Each row was made from one small tree. The marks that hang from a mark follow it in brackets, in alphabetical order. Every link used is in the known rows. Write each row's tree.
Known rows
kimu(foli(ponal(nepev(daka)) vode) vasem): [ -0.3  20.6   2.5 -17.6 -13.3 -35.0  23.5  11.6  13.3  25.5 -35.4  -1.9
  31.3  -6.6   6.3  -0.5   3.7  42.4   2.1  -3.4]
kimu(foli(ponal) vasem): [  8.9  11.1   3.9  -7.4 -15.2 -14.1   7.4   0.0   2.3  18.3 -25.3  -1.2
  21.3   0.2   2.4  -3.8   6.1  37.6  11.9  11.6]
foli(kimu(vasem)): [ -9.4   4.0   1.0  -7.8   0.0  -4.0  -5.3 -18.9   4.9   2.7  -8.6   1.2
  16.7  -7.3   8.6  -1.4   8.3  25.3  15.6   6.4]
vode(vasem(kimu(foli) ponal(nepev(daka)))): [ -9.8 -10.4   9.8  -9.0  -4.7 -42.0  35.7 -28.8   7.2  -5.4 -53.3  -2.8
   1.0 -22.1  27.2 -11.2   2.8  23.1  37.2   5.1]
foli(ponal): [  1.4   7.3   0.0  -7.2   0.3 -12.9  -0.6   5.0 -10.5   0.3 -20.6  -0.8
   4.9   6.2  -6.7  -5.3  -5.5  25.1   2.8   9.9]
vode(vasem(ponal)): [ -7.0  -4.2   1.5  -8.8   6.8 -13.3   9.2 -22.3 -11.0 -10.9 -25.4   0.6
  -6.5   1.6   6.8 -13.3   2.4 -11.8  30.4  13.0]
vasem(kimu ponal(nepev(daka))): [-13.1  -4.6   5.3  -3.1   1.0 -35.9  22.1 -16.9   6.4  -7.1 -45.0  -0.4
 -11.0  -8.0  13.0 -11.0  -7.0  25.2   8.1   0.5]
vode(foli(ponal) vasem(kimu)): [ -5.5  -2.2  -4.0 -13.9   7.0 -23.2   9.1   0.6 -20.5 -19.0 -48.4  -4.6
  -1.7 -13.6  10.8  -2.4   7.3  -6.3  40.8  14.2]
foli(kimu(vasem) ponal vode): [-15.6  16.6  -4.4 -21.8  -2.7 -19.7  -1.9   5.0   0.3   2.5 -24.2   0.9
  25.2   0.8  -5.7  -4.0   4.1  33.4   7.6   8.9]
kimu(foli vasem(ponal(nepev) vode)): [ -0.2   1.0  14.6 -11.1 -20.3 -46.3  20.1 -49.7  17.6  14.9 -46.9  -3.3
  12.4  -8.9  -5.0  -8.2   9.2  33.1 -10.7  -2.5]
foli(kimu ponal): [-11.2   3.7   1.0  -9.5   4.6 -14.0  -3.6 -11.1 -10.5  -4.6 -17.5  -0.4
  17.8  -1.3  -8.7  -9.0  -6.3  51.2   9.3  11.1]
vasem(kimu): [ -3.3  -5.4  -0.1  -0.3  -2.9  -6.8   5.7   3.3   1.4 -12.1 -21.3  -0.5
 -10.1  -3.4  14.2  -0.4   0.3   4.4   3.7   2.0]
kimu(vasem): [ 2.5  7.5 -2.0 -5.7 -5.6 -0.3 -0.8  1.6  4.3  8.1 -8.4  1.2  5.9  1.4
 10.0  1.7  9.6 -3.0  8.9  5.3]
ponal(nepev): [ -4.9  -2.5   9.6   0.9  -5.9 -21.5   1.2  -6.1   7.3   8.0  -7.2   1.1
   3.2  -9.2  -6.0  -2.4   0.6   9.6  -5.0  -4.0]
nepev(daka): [-1.1  6.0 -5.7  0.4 11.2  5.1 10.1  1.5  0.6  0.3 -1.4 -1.8  6.6  1.3
 15.1  3.8 -4.5  2.4  9.4 -3.8]
daka(nepev): [  4.4   0.2   6.9   6.4  -6.8  15.9  -3.8   1.8   4.6   0.5 -15.7  -0.9
  -1.2 -13.7  -6.6  -0.8   3.4   1.1   8.3  -6.0]
vasem(ponal vode(foli)): [ -5.7  -4.1  -3.0  -6.8  -0.3 -26.5  12.0 -44.4  -6.2 -12.1 -35.2  -7.8
  -4.8  -1.9 -20.0  -4.5   3.4   0.0  -3.0  -3.0]
vasem(kimu vode): [ -5.2  -5.4   0.5  -7.2  -0.1 -14.2  11.2 -16.1   3.7 -19.8 -45.5  -4.2
  -6.6   0.9   9.7   5.9   3.5   1.4  -8.8  -5.0]
nepev(daka ponal): [ -2.7   4.2  -7.0  -5.8  13.9   1.3   8.3   0.7  -1.2   2.3 -25.0  -3.2
  25.0  -4.9  18.1  -0.6  -5.8   6.3  24.5  -4.1]

Which tree is each row?
[-14.4  -1.4   5.3  -8.8   9.8 -32.6  20.5 -27.7  -2.9  -2.9 -33.8   0.1
   1.7  -9.8  15.5 -10.4  -0.9   3.0  32.4   5.2] -> vode(vasem(ponal(nepev(daka))))
[-15.1   2.6   1.6 -13.6  -0.1 -27.3   6.6 -58.6   2.8  -8.7 -42.3  -2.1
  11.2   2.4  -3.6 -10.4   6.5  37.1   6.9   6.6] -> foli(kimu(vasem(ponal vode)))
[ -8.9   2.7   9.6 -12.0  -9.2 -44.6  10.6 -43.6  10.1   4.2 -48.9  -1.8
   3.5  -0.3  -6.6  -8.1   6.8  15.7 -12.9  -0.9] -> kimu(vasem(ponal(nepev) vode))
[-10.2   1.6  -0.1 -12.1   3.9 -44.8  21.3 -20.6  -5.8 -11.7 -74.0  -9.0
   8.4 -16.6   0.4   4.2  -1.9  30.6   1.6  -6.4] -> vasem(kimu vode(foli(ponal(nepev(daka)))))
[ -1.1  -6.9  15.2 -11.1  -9.5 -43.6  18.9  -9.4  -1.0  -1.8 -57.7  -2.4
  11.0 -18.4  14.5  -8.9   4.6  31.7  25.2   9.8] -> vode(vasem(kimu(foli(ponal(nepev)))))
[-23.0  13.5   0.5 -17.0   5.3 -35.8  11.0  -1.3   1.4   2.3 -30.5  -1.0
  29.4  -9.0  -6.1  -2.2  -8.8  51.2  -0.5  -3.3] -> foli(kimu ponal(nepev(daka)) vode)
[  0.1   7.4   8.5 -13.7 -19.1 -39.5  13.8   8.9  10.5  17.3 -25.3  -1.0
  21.2  -9.9 -16.2  -4.7  -0.9  35.4 -14.8  -5.4] -> kimu(foli(ponal(nepev) vode))
[-21.7   5.0   5.8 -17.2 -11.6 -45.5   5.6 -25.1  13.7   6.1 -23.2   2.7
  12.2  -7.9  -9.7 -13.1   5.1  34.1   0.6   2.2] -> foli(kimu(vasem(ponal(nepev))) vode)
[-15.8 -14.2   6.4  -8.3  -0.7 -48.7  16.4 -27.8  -5.8 -14.6 -53.2  -3.1
 -14.6 -26.9   3.9 -12.2   9.5  -6.3  31.0   8.3] -> vode(foli vasem(kimu ponal(nepev)))
[-17.2   9.4  10.0 -16.7  -3.6 -44.5   0.6 -36.5   1.2   4.3 -58.1  -2.9
  29.3  -6.8  -6.3  -4.7   5.6  59.0  -3.8   5.5] -> foli(kimu(vasem(vode)) ponal(nepev))
[  0.7   0.4   0.1 -14.3  -6.3  -7.4  17.3   5.7   6.4   1.8  -9.8  -2.2
  15.3 -10.4  10.3   3.3  10.2 -19.8  17.3  -3.4] -> kimu(foli(vode(vasem)))
[-26.2 -12.0   7.9 -10.1   3.5 -46.9   8.2 -51.6  -7.6  -6.8 -30.8  -3.8
   4.5 -30.3 -12.2 -14.1   7.2  16.5  35.4   8.9] -> vode(foli(kimu) vasem(ponal(nepev)))
[-13.5 -12.7  10.8 -10.1  -0.7 -43.8  14.7 -22.8  -1.1 -14.7 -56.1   0.9
 -15.1 -11.1  13.4 -15.1   3.6   1.0  26.6   9.3] -> vode(vasem(kimu ponal(nepev)))
[ -2.9   4.7   9.0 -20.3 -11.5 -42.5  17.7   5.8   2.7  10.8 -36.2  -1.8
  24.8 -12.4  -3.0  -4.5   5.2  18.6  12.7   1.5] -> kimu(foli(ponal(nepev) vode(vasem)))
[ -9.9  -0.9   5.2 -10.5   3.1 -39.0   4.9 -10.7 -15.5   1.3 -34.5  -4.5
  10.6 -20.3  -9.4  -4.2   7.9   4.9  27.4   9.1] -> vode(foli(ponal(nepev)) vasem)
[-14.4  -7.3   0.5  -8.7   0.7 -48.9  27.8 -40.3   0.9 -16.6 -67.7  -8.6
  -6.7 -16.4  -0.4  -2.8   0.1  15.3   1.7  -8.4] -> vasem(kimu ponal(nepev(daka)) vode(foli))
